Every row comes from one small tree of marks. The marks that hang from a mark follow it in brackets, in alphabetical order. Every link used is in the known rows. Which tree was each row made from?
In the rows, 128 means zero.
Known rows:
H(B(N(Z) Q(P))): 94,143,112,146,90,129,129,118,175,103,119,106,164,103,141,151,178,90,158,103,170,137,145,147
Z(N): 119,105,120,150,92,133,124,129,135,128,115,123,136,97,108,127,170,95,122,140,162,111,146,177
Z(G(Y) U X): 115,135,87,156,137,141,127,154,141,117,121,143,135,70,120,162,170,69,103,111,183,89,126,161
X(B): 116,99,131,159,99,143,158,108,121,128,89,151,134,91,103,115,163,120,113,125,153,113,153,167
B(Q T): 122,143,118,168,129,135,140,125,120,108,97,129,151,90,110,100,197,90,103,120,130,138,127,160
B(H N(Z(G(Y))) Q(P)): 77,139,95,131,100,108,116,128,185,103,130,120,145,111,158,104,186,95,148,89,179,142,148,177
N(Z(G(Y) X(B))): 109,109,102,153,132,114,124,121,145,109,93,142,130,85,120,141,141,87,133,105,171,100,139,170
U(Z): 124,134,123,166,94,162,123,130,127,133,116,118,150,75,104,121,179,100,110,126,151,130,147,178
N(Z(G U X(B))): 118,124,107,164,110,133,147,112,133,117,82,142,145,66,113,165,148,74,136,113,161,121,141,147
X(B(Q) Z(N U(Y(G)))): 102,93,77,156,66,146,143,122,118,116,95,168,132,74,107,135,140,91,150,139,138,139,150,148
B(H N(Z(X)) T): 122,160,135,151,123,103,133,108,148,109,115,130,173,97,122,109,176,94,136,112,147,124,131,168
N(Z(X(B))): 122,121,123,161,117,130,141,105,134,117,85,133,147,78,103,139,129,99,146,121,149,111,129,150
Q(P): 99,122,128,169,101,144,135,127,162,133,115,126,131,107,133,110,180,116,121,127,177,96,143,179
B(H): 107,126,129,155,105,139,139,112,139,112,108,129,150,95,124,99,181,111,108,98,141,124,146,172
Z(G(Y) X(B(N Q T))): 111,117,94,142,149,104,136,132,128,106,116,168,134,95,130,129,171,92,108,116,173,92,125,180
B(H N): 106,142,140,134,96,128,137,115,154,120,131,125,156,104,116,106,185,122,118,109,158,119,149,172
X(B Z(G(Y) N U)): 104,88,74,147,76,129,130,133,113,114,112,172,115,84,121,137,149,75,113,121,167,128,178,187
X(B(H T) Z(G(Y) N)): 100,84,85,152,95,99,124,111,107,94,107,185,122,109,149,91,165,83,101,101,147,129,177,216
X(B(H) Z(G N)): 94,78,99,145,74,112,134,92,110,97,103,178,123,105,143,109,151,98,111,103,140,133,181,202
X(B(Q) Z): 103,113,102,151,90,141,145,106,104,100,95,161,128,89,108,108,139,111,117,115,125,144,157,163
N(Z(G)): 106,126,124,160,113,123,119,115,153,110,93,114,135,92,112,137,171,90,123,100,160,120,159,170
Y(G): 97,124,114,157,111,149,141,136,149,136,103,127,136,103,96,103,188,113,128,133,158,104,123,159
B(H N Q(P) T): 100,152,120,151,105,115,142,120,154,111,127,134,164,114,151,80,211,104,125,113,155,141,134,177

Write each row's tree:
130,93,111,156,111,113,149,104,109,117,99,167,151,92,134,118,151,88,128,140,146,106,124,181
Z(N X(B(H T)))
115,138,114,153,78,130,160,105,108,114,111,175,153,87,116,104,167,98,115,117,137,149,169,170
X(B(H N T) Z(U))
118,112,111,171,113,131,141,110,149,114,81,146,147,62,113,178,142,84,144,111,163,102,140,143
N(Z(G U(Y) X(B)))
132,121,107,157,98,148,114,132,120,131,123,126,152,71,114,142,155,83,127,148,155,115,127,182
U(Z(N X))
124,125,130,152,123,117,159,102,121,117,107,163,158,93,121,115,159,113,122,127,149,100,123,168
Z(X(B(H N T)))
102,118,76,147,88,134,106,149,130,109,130,144,119,86,118,140,163,64,106,117,168,123,168,185
X(Z(G(Y) N U))
112,108,115,174,107,133,161,110,122,121,86,159,139,99,132,95,183,105,118,127,150,130,140,172
X(B(Q(P) T))
115,102,95,157,88,121,140,109,92,102,96,169,132,94,118,101,151,87,119,135,123,150,157,179
X(B(Q T) Z(N))
117,144,134,156,110,123,138,117,147,109,120,125,169,105,122,143,202,94,118,110,160,113,150,162
H(B(N T))
115,103,121,163,108,130,123,106,146,119,115,159,153,73,133,155,159,116,124,111,161,86,143,184
U(Y Z(G X(B(H N))))
107,147,114,151,113,111,129,114,150,88,109,116,170,100,135,150,199,72,131,94,153,142,151,153
H(B(N(Z(G)) Q T))
97,86,86,141,81,119,132,106,103,95,102,169,117,98,130,123,147,89,115,118,139,142,170,186
X(B(Q) Z(G N))
116,115,105,153,117,133,153,119,142,117,106,165,149,63,119,184,158,95,129,122,170,92,129,140
Z(G U(Y) X(B(N Q)))
121,134,123,175,99,151,129,127,163,124,90,112,152,64,92,157,158,90,147,115,157,121,147,134
N(Z(U(Y)))
104,167,109,157,92,122,142,123,161,112,116,123,173,94,145,101,202,77,149,112,155,167,138,157
B(H N(Z(U)) Q(P) T)
107,107,118,139,103,116,137,120,148,126,107,143,130,97,106,128,163,111,131,117,181,113,164,175
X(B(N(Z(G(Y)))))
117,110,108,161,142,115,152,105,110,103,90,168,139,88,132,133,169,90,102,114,147,103,124,172
Z(G X(B(Q T)))
112,105,80,148,98,135,117,162,144,126,125,134,126,82,122,152,191,57,108,124,195,114,159,179
Z(G(Y) N U)
116,114,121,153,114,106,140,118,138,123,102,151,136,101,111,115,179,102,123,120,174,115,161,182
X(B(N(Z(G(Y))) T))
103,150,114,158,102,118,131,118,165,100,114,114,171,106,145,139,195,80,149,106,163,139,143,153
H(B(N(Z) Q(P) T))
